Every row comes from one small tree of marks. The marks that hang from a mark follow it in brackets, in the order of their numbers. Every link used is in the known rows. Which tree was each row made from?
Known rows
q745(q650(q907)): [-0.73  0.12 -1.92  2.57 -0.21  1.58  1.41 -0.41  0.72 -1.35 -1.80  2.07
  2.05 -1.21 -0.18 -0.37 -0.90 -1.46  0.32  1.10  1.87  0.49]
q24(q312 q650(q745)): [ 0.18  0.26 -0.82  2.43 -0.27  3.08  2.52 -2.77 -0.19 -0.24 -2.14  0.91
  1.63 -0.33 -1.02 -0.95  0.46 -0.56  3.42 -0.13  2.62  2.13]
q312(q24 q612 q907(q650)): [-0.65 -2.45  0.33  3.06 -1.93 -1.70  3.37  0.90 -0.22 -1.03 -0.62  4.76
  2.17  0.19  1.10 -0.68 -0.67 -3.09 -1.28  1.14  1.75  0.76]
q907(q650(q612) q661): [ 1.05  0.00 -1.41  2.31 -1.47  2.47  2.97  1.21  0.77 -2.02 -0.16  2.99
 -0.46  0.98 -1.35 -0.21 -0.45 -0.37 -0.31  0.58  0.56  0.44]
q312(q24(q650)): [ 0.20 -0.45  0.36  2.11  0.19  1.06  1.40 -1.93  0.95  0.00 -2.38  0.75
  0.62 -0.39 -0.21 -1.01  0.12 -0.88  1.29  1.11  0.28  1.91]
q745(q650(q24(q312))): [-0.64  0.07 -0.50  3.67 -0.02  2.67  1.81 -0.58  1.40 -0.37 -3.38  1.05
  1.04 -0.20  1.82 -0.84 -0.06 -0.17  4.71  1.68 -0.05  2.19]
q24(q650(q745)): [ 0.39 -0.12 -1.24  2.02 -0.52  2.56  2.17 -2.05  0.62 -0.71 -1.94  1.35
  1.70 -0.65 -1.36 -0.37  0.16 -0.27  1.38 -0.24  2.66  1.43]
q745(q650(q24 q612 q907(q661))): [ 0.33  0.26 -1.70  6.79 -1.17  2.27  2.59  1.89  1.53 -2.09 -1.58  2.78
  0.70 -1.60  0.05 -0.82 -0.89 -1.48  1.38  0.37  2.10  1.33]
q650(q24 q907): [-0.81  0.79 -0.02  4.08  0.05  1.57  1.28  0.31  1.28 -1.08 -0.52  2.08
  1.37 -2.04  1.95 -1.15 -0.10 -1.26  0.11  0.42  0.28  1.61]
q661(q907(q650)): [-0.28 -0.20 -0.29  0.64 -0.89  1.73  2.16  0.35 -0.47 -1.15 -0.97  3.24
 -1.00 -0.62 -0.61 -0.50 -0.62 -1.10 -0.52  0.91  0.50  1.05]
q312(q24(q650) q612(q469) q907): [-1.66 -2.39  1.39  3.97 -0.44 -1.73  0.78 -1.04 -0.15 -0.79 -0.05  3.76
  4.53 -2.24 -1.32 -1.74  0.62 -2.33  1.24  0.07  3.30  1.79]
q24(q312 q650(q907)): [-0.32  0.57 -0.24  2.91  0.94  2.41  1.85 -2.44 -0.78 -0.21 -1.45  1.14
  2.09 -1.50 -1.38 -1.49  0.42 -1.67  1.79  0.29  1.88  1.77]
q612(q650(q907)): [-0.43  1.08 -0.60  2.53 -0.92  2.14  0.27 -0.92  1.61 -1.25 -0.29  2.82
  3.21 -2.13 -0.46 -0.37 -0.30 -1.04 -0.80  0.81  1.40  0.36]
q650(q745 q907(q469 q661)): [ 1.66  0.66 -2.75  3.74 -0.61  2.77  2.92  0.90 -1.61 -1.04  0.03  3.71
  0.29 -1.39 -0.87  0.29 -1.25 -1.71 -0.66 -1.95  3.71  0.90]
q907(q469 q650(q24(q312) q612 q745) q661): [ 2.15  0.25 -1.33  6.05 -2.56  4.61  4.72  1.82 -0.04 -1.43 -0.95  4.59
 -1.45 -0.69 -0.13 -0.30 -1.09 -0.85  3.45 -1.24  2.10  1.92]
q661(q907(q469 q650(q24))): [ 0.57 -0.42  0.10  2.92 -0.71  2.72  2.57  1.55 -0.43 -0.76 -1.61  4.38
 -1.94 -2.18  0.09 -0.24 -1.12 -1.01  1.17 -0.11  0.88  1.83]
q312(q24(q650(q745)) q907(q661)): [ 1.13 -1.50 -1.04  5.02 -1.02  0.88  3.24 -0.10 -1.14  0.53 -1.07  3.53
  1.05 -0.01 -0.91 -1.47 -0.20 -3.17  1.21 -0.20  3.79  1.70]
q612(q469(q907(q650 q661))): [ 1.17 -0.30  0.05  1.30 -1.54  3.07  1.53  0.64 -1.26 -1.18  0.14  6.93
 -0.26  0.36 -2.45 -0.77  0.20 -0.82 -0.64 -0.15  1.00  0.55]
q24(q650): [-0.08 -0.16 -0.55  1.19  0.84  1.96  1.33 -2.29  0.74 -0.38 -2.07  0.45
  1.75 -0.49 -1.51 -0.55  0.65  0.07  1.12  0.77  1.37  1.26]
q907(q661): [ 0.61  0.21 -1.38  1.06  0.52  1.75  1.73  0.02 -0.08 -0.68 -0.68  1.11
  0.34  1.00 -0.14 -0.14  0.15  0.21 -0.22  0.57  0.54  0.91]
q469(q612(q650(q24 q745)) q907(q661)): [ 2.28  0.52 -0.68  5.12 -3.40  5.25  2.48  1.12  1.59 -1.17 -3.10  6.13
  1.06 -2.33 -0.62 -0.23  0.50 -1.22  0.64 -0.62  4.11  1.51]
q907(q469 q650(q24(q312)) q661): [ 2.21 -0.14 -0.63  3.68 -0.03  3.72  4.30  1.31 -1.50 -0.12 -1.72  4.20
 -1.87  0.68  0.34 -0.31 -0.80 -0.85  3.15 -0.16 -0.73  1.95]

Write each row's tree
[ 2.20  0.50 -0.41  6.02 -3.88  4.83  4.37  1.43  0.09 -1.38 -1.59  5.86
 -1.37  0.02 -0.41 -1.12  0.05 -1.56  1.81 -0.54  3.18  1.93] : q469(q907(q650(q24(q312) q612 q745) q661))
[-0.18  0.14 -0.78  1.10  0.04  3.19  0.76  0.22 -0.26 -0.91 -2.14  1.57
 -0.02 -4.03 -1.57  0.03 -0.20 -0.35  0.49 -0.52  3.88  1.25] : q661(q907(q469(q612)))
[ 0.03 -0.24 -1.02  1.61 -2.25  2.15  3.04  0.65 -0.53 -1.48 -0.82  4.29
 -0.99 -0.65 -0.42 -0.13 -1.01 -1.39 -0.23 -0.20  1.91  1.29] : q661(q907(q650(q745)))
[ 0.99  0.36  0.11  4.71 -2.40  4.45  1.40 -1.60 -0.56 -1.20 -0.53  4.47
  1.44 -1.92 -4.39 -1.72  1.24 -0.55  3.11 -1.69  5.56  2.18] : q24(q312 q650(q612(q469(q907(q661))) q745))
[-0.08 -0.01 -0.10  6.64 -2.79  1.08  2.45  1.57  0.58 -3.15  0.83  7.00
  3.82 -2.69  0.11 -0.34 -0.53 -1.95  0.62 -1.97  2.25  2.06] : q312(q612(q469 q650(q24 q745 q907(q661))))
[-0.53  0.03  0.56  4.15 -2.17  2.34  2.05  1.67  1.75 -2.04 -0.77  3.28
 -1.21 -2.13  0.30 -1.08 -0.48 -0.75  0.87  0.65  0.85  1.79] : q661(q907(q650(q24 q612)))
[ 1.68  0.61 -1.88  5.83 -0.85  3.01  3.52  1.75 -0.74 -0.93 -0.41  4.14
 -0.27 -2.06  0.66 -0.22 -1.23 -1.99  0.61 -1.93  2.81  1.72] : q650(q24 q745 q907(q469 q661))
[-1.57  0.88  0.77  4.40 -0.20  2.47 -0.27 -2.19  0.86 -1.67  0.82  2.12
  3.40 -3.65 -2.84 -2.19  0.74 -1.04  3.18 -0.35  2.85  1.95] : q24(q312 q650(q612(q469) q907))
[ 0.50 -0.41 -0.74  0.81 -0.63  2.48  2.26  0.73 -1.18 -0.85 -1.22  3.76
 -1.36 -1.68 -1.45  0.18 -1.10 -0.90 -0.18 -0.08  1.79  0.93] : q661(q907(q469 q650))
[ 0.64 -0.09 -1.33  3.23 -3.04  3.39  2.60  1.17  0.14 -2.04 -0.45  4.11
 -1.00 -2.86 -1.87  0.24 -1.40 -0.95  0.32 -1.23  4.54  0.96] : q661(q907(q469 q650(q612 q745)))
[-1.92  0.36 -0.93  4.12 -1.17  1.77 -0.68 -0.02  2.19 -2.75  0.40  2.92
  3.32 -3.36 -1.65 -0.96 -0.58 -0.90  1.56  0.39  2.90  0.51] : q745(q650(q612(q469) q907))
[ 0.56 -1.24 -0.11  4.11 -0.05 -0.30  3.06 -0.83 -0.91 -1.12 -2.21  2.75
  2.01 -2.80 -1.00 -0.32 -0.81 -2.49 -0.79 -1.00  3.35  1.92] : q312(q24(q650(q907(q469))) q612)
[-0.28 -1.43  0.16  2.62 -1.43  0.20  1.96  0.57  0.13  0.17 -0.28  4.43
  0.80  0.11  0.92 -1.30 -0.68 -2.83 -0.01  1.87  0.46  0.49] : q312(q24 q907(q650))
[ 1.91 -0.47 -1.44  5.81 -2.89  0.68  3.87  1.22 -0.62 -1.98 -0.84  5.80
  1.92 -1.96 -0.16  0.78 -1.69 -2.92 -1.37 -2.02  4.10  1.47] : q312(q24 q612(q650(q745 q907(q469 q661))))
[-0.12  0.20 -2.33  4.34 -0.98  2.73  1.12  0.25  1.32 -1.88 -1.47  1.95
  2.10 -3.28 -1.76  0.11 -1.26 -0.91  0.61  0.04  4.34  0.15] : q745(q650(q612 q907(q469)))
[ 0.94 -0.04  0.12  3.12 -0.29  3.65  3.03  0.24 -0.12 -0.16 -1.87  3.46
 -0.65 -0.67  0.99 -0.50 -0.64 -0.71  3.49  0.30 -0.42  1.76] : q907(q469 q650(q24(q312)))
[ 0.48  0.48  1.11  4.53 -2.61  4.00  2.23  0.18  1.53 -1.08 -1.85  4.29
 -0.20 -1.20  0.09 -1.56  0.69 -0.56  1.76  0.85  1.93  1.62] : q469(q907(q650(q24(q312) q612)))
[ 0.60 -2.34 -1.42  6.13 -0.32  1.03  4.43  1.44 -1.94 -0.25 -2.84  3.79
  2.49 -0.91  0.21 -0.58 -0.34 -2.15  3.46 -0.15  4.57  1.75] : q745(q650(q24(q312(q612 q907(q469 q661)))))
[ 1.34  0.43 -1.91  2.72  0.78  2.25  2.11  0.63 -1.54 -0.65 -0.14  2.59
  0.31 -1.34 -1.08 -0.04 -0.76 -1.22 -1.06 -0.92  2.47  0.66] : q650(q907(q469 q661))
[-0.56 -1.12  0.17  4.07 -2.46  0.54  1.52  1.01  1.65 -0.72  0.42  3.85
  1.35 -1.03  0.21 -1.44 -0.69 -2.27  0.02  1.67  1.92  0.38] : q312(q24 q907(q650(q612)))
[ 1.01 -0.30 -0.88  3.90 -2.44  4.16  3.72  2.35 -0.13 -1.51 -2.49  5.57
 -1.71 -3.77 -0.09  0.12 -1.51 -2.08  1.75 -1.34  3.10  2.04] : q661(q907(q469(q612) q650(q24 q745)))
[-0.43 -0.42  0.01  4.54  0.17  3.36  1.32  0.33  0.21  0.57 -1.70  2.47
  2.42 -3.72  0.68 -1.35  0.66 -1.57  3.90  0.12  3.85  1.65] : q650(q24(q312(q907(q469(q612)))))
[-0.14  0.91 -0.48  5.80 -0.84  2.68  0.72  0.85  2.10 -1.63 -0.12  2.05
  1.22 -4.21  0.37 -0.81 -0.62 -0.72  0.63 -0.66  2.95  1.28] : q650(q24 q612 q907(q469))
[ 0.39  0.12 -0.34  6.41 -2.04  1.61  1.59  0.24  0.35 -2.07  1.11  4.50
  1.12 -2.68 -2.24 -1.64 -0.65 -2.62  1.45 -1.75  3.30  2.23] : q312(q24(q650(q612(q469) q745 q907(q661))))
